Each row comes from the steps of one path. Every step used is in the known rows, and no mark comes twice. Write the path behind each row, first mark first.
Known rows:
nizep > tefib > finev > fulot > vimo: [ 0.91 -1.18 -3.26  4.71 -0.32  2.48 -1.40 -2.20  3.41 -1.62 -0.38 -3.85
  0.43 -2.61  0.17 -0.08 -2.75  1.80  3.08]
tefib > finev > fulot > vimo > gamok: [ 1.21 -0.76 -0.86  3.25 -1.51  2.81  0.22 -1.29  4.00 -2.89 -0.48 -2.60
  1.38 -2.49 -0.95 -0.26  0.68  2.77  2.20]
gamok > vimo > fulot: [ 0.46 -1.49  0.52  2.57  1.23 -0.19  1.58 -1.75 -0.47 -1.54 -2.16  0.98
 -0.54 -2.29  1.98 -1.01  1.44  0.10  0.49]
nizep > tefib: [-0.18 -2.11 -1.66  1.77  0.48 -0.11 -2.34 -1.38  1.35  0.79 -0.26 -0.65
  0.04 -0.32 -0.21  0.00 -2.74  0.58  0.34]
vimo > fulot > finev > tefib > vide: [ 0.74 -1.42 -3.71  3.48 -0.47  1.89 -0.19  0.17 -0.17 -0.14 -2.27 -1.14
  0.98 -1.29 -1.63  0.81  1.76  1.38  2.87]
tefib > finev > fulot > vimo: [ 1.21  0.86 -1.53  3.02 -0.80  2.73  1.09 -0.78  1.98 -2.41  0.01 -3.21
  0.56 -2.34  0.42 -0.03  0.08  1.07  2.74]
vagugo > tefib > vide > nizep > gamok: [ 1.90 -1.39 -1.30 -3.20  0.00 -0.65 -3.98 -1.22 -0.37  1.12 -0.55 -3.45
  2.07 -1.40 -0.61  2.40 -2.86  1.52  1.78]
gamok > vimo > fulot > finev > tefib > vide: [ 1.17 -1.84 -2.74  5.01  0.06  0.89  0.37 -1.11 -0.24  0.22 -1.47 -0.57
  0.81 -3.50 -0.78  0.77  0.90  1.62  2.58]
tefib > finev > fulot: [-0.58  0.33 -0.18  3.47  0.34  2.86 -0.75 -1.43  1.79 -1.65 -1.26 -0.58
  0.56 -2.98  1.42  0.20  1.34  1.64  2.21]
tefib > vide: [-1.16  0.65 -1.59  0.51 -0.48  0.20 -0.48  0.06 -0.13 -0.78  0.10 -0.61
  0.97 -1.27 -0.60  1.45 -0.95  1.71  0.73]
vimo > fulot > finev: [ 1.52 -1.29 -1.59  2.81  0.28  1.19  2.63 -1.46 -0.77 -1.04 -2.71 -0.27
  0.51  0.74  0.06 -0.43  3.51  0.54  2.01]
nizep > gamok > vimo > fulot: [ 2.01 -2.98 -0.65  2.04  1.35  0.08  1.07 -3.29 -1.41 -0.42 -1.70  1.06
  0.40 -2.71  2.17 -1.04  0.29  1.24  0.36]
fulot > finev > tefib > vide > nizep > gamok > vimo: [ 4.33 -2.98 -1.96  2.50 -0.67 -0.55 -2.17 -2.12 -0.19  2.30 -0.25 -2.86
  2.34 -3.66 -1.75  0.92 -1.89  2.83  2.66]
vide > tefib: [-0.51 -2.16 -1.21 -0.52 -0.29  0.10 -0.33  0.51  0.37 -0.73 -0.48  0.26
  1.39 -1.15 -1.20 -0.39  0.96  0.36  0.20]
fulot > finev > tefib > vide: [ 0.69 -0.39 -3.22  2.33 -1.14  1.17 -1.36  0.73  0.13  1.65  0.61 -1.66
  1.40 -1.27 -2.80  1.81 -0.31  1.63  2.09]
finev > tefib > vide > nizep > gamok > vimo: [ 2.77 -2.48 -0.87  0.81 -0.12 -0.90 -3.81 -1.17 -0.02  1.63 -0.46 -2.04
  1.42 -4.26 -0.72  0.50 -3.28  2.13  1.53]
finev > tefib > vide > nizep: [ 0.72 -0.58 -0.79  0.13 -0.90 -0.35 -3.53  1.58  1.02  0.44 -1.63 -2.47
  0.54 -1.35 -1.74  0.73 -1.21  0.70  1.80]
fulot > finev > tefib > vide > nizep > gamok: [ 3.81 -2.49 -2.88  1.04 -1.10  0.51 -2.39 -0.99 -0.33  2.20 -0.99 -3.25
  2.45 -1.24 -2.72  1.21 -1.02  2.65  2.79]
vide > nizep > tefib > finev: [ 0.37 -2.91  0.08  2.36  0.43  0.36 -4.52 -2.43  4.06  0.07 -3.05 -1.69
  0.35 -1.75  0.60 -0.25 -2.75  1.25  2.24]
gamok > vimo > fulot > finev > tefib > vide > nizep: [ 3.02 -2.37 -1.37  4.20 -0.18 -0.21 -0.47 -1.18  0.24 -0.48 -3.60 -2.10
  1.15 -3.17 -0.72  0.11  1.52  1.58  3.64]
tefib > vide > nizep > gamok > vimo > fulot > finev: [ 3.78 -3.23 -1.76  3.48  0.41 -0.32  1.37 -4.16 -1.36 -1.08 -3.58 -1.71
  2.52 -2.83  0.56  0.25  1.31  3.64  3.32]

Write each row's path:
[ 2.25 -1.88 -2.36  2.83 -0.71  0.81 -0.89  0.03  0.21 -0.63 -4.45 -2.66
  1.15 -0.70 -1.68  0.27  2.35  1.45  3.80]
vimo > fulot > finev > tefib > vide > nizep
[ 2.70 -3.26 -1.16  4.32 -1.12  1.49 -2.78 -2.66  5.81 -2.79 -3.01 -4.85
  1.46 -2.33 -1.01 -0.84 -1.66  3.26  3.42]
vide > nizep > tefib > finev > fulot > vimo > gamok
[ 0.78 -2.90 -1.94  2.55 -1.76  2.83 -0.05 -0.69  4.35 -3.66 -1.17 -2.20
  2.72 -3.59 -2.10 -0.82  1.57  3.13  2.23]
vide > tefib > finev > fulot > vimo > gamok
[ 2.14 -1.93 -0.47  4.17  0.84  0.16  3.02 -2.81 -0.75 -0.90 -1.88  0.26
  0.34 -1.68  0.83 -0.48  2.64  0.90  1.73]
gamok > vimo > fulot > finev
[-0.82 -0.12 -2.17  0.74 -0.76  0.75 -3.01  1.63  0.42  1.00  0.43 -0.88
  0.38 -1.91 -1.62  1.24 -1.84  0.87  0.80]
finev > tefib > vide
[ 2.44 -0.88 -2.00  1.59 -1.31  0.09 -1.93  0.59  0.73  0.92 -1.41 -3.17
  1.61 -0.78 -2.73  1.15  0.09  1.41  2.90]
fulot > finev > tefib > vide > nizep
[ 2.54 -2.70 -1.23  4.43  0.54  0.58  0.81 -1.25 -0.09  0.94 -1.42  0.01
 -0.19 -2.39 -0.27 -0.72  1.80  0.04  1.77]
gamok > vimo > fulot > finev > tefib
[ 3.83 -3.37 -3.48  2.38 -0.46  1.18 -1.52 -1.53 -0.85  0.46 -4.06 -2.69
  2.08 -1.21 -1.59  0.36  1.42  2.51  3.61]
vimo > fulot > finev > tefib > vide > nizep > gamok
[ 1.05 -2.73 -2.61  5.05 -0.98  2.57 -2.18 -2.67  5.40 -1.99 -0.79 -3.24
  1.29 -2.71 -1.16 -0.35 -2.19  3.33  2.49]
nizep > tefib > finev > fulot > vimo > gamok
[ 1.82 -1.11 -0.74 -0.21 -1.90 -0.05  1.04  0.21  2.32 -1.20  0.63 -2.05
  0.86  0.47 -2.37 -0.43 -0.84  1.21 -0.14]
fulot > vimo > gamok
[ 0.41  0.23 -0.22 -0.14 -0.73 -0.82 -1.18  0.13  0.30 -1.47 -2.22 -2.03
  1.23 -0.62 -0.43  0.90 -0.10  1.62  1.83]
tefib > vide > nizep
[ 2.74 -3.49 -1.30  2.10  0.45 -0.25 -2.59 -1.67 -0.44  0.07 -3.34 -1.41
  0.86 -4.22  0.41 -0.32 -0.88  1.94  2.14]
finev > tefib > vide > nizep > gamok > vimo > fulot
[ 5.65 -4.67 -0.83  3.22  0.66 -0.11 -0.38 -2.82 -0.51  1.47 -2.91 -1.55
  1.04 -2.36 -0.18 -1.22  1.26  1.04  2.59]
vide > nizep > gamok > vimo > fulot > finev > tefib
[ 5.13 -3.91 -0.28  3.23  0.84 -0.48  1.93 -4.39 -1.29 -0.30 -3.65 -1.31
  1.53 -1.67  1.23 -1.15  2.16  1.97  2.55]
vide > nizep > gamok > vimo > fulot > finev
[-1.50 -1.24 -3.23  2.33  0.04  0.01 -2.77 -1.20  1.37  0.10 -0.22 -1.26
  0.94 -1.51 -0.79  1.45 -3.64  2.23  1.31]
nizep > tefib > vide
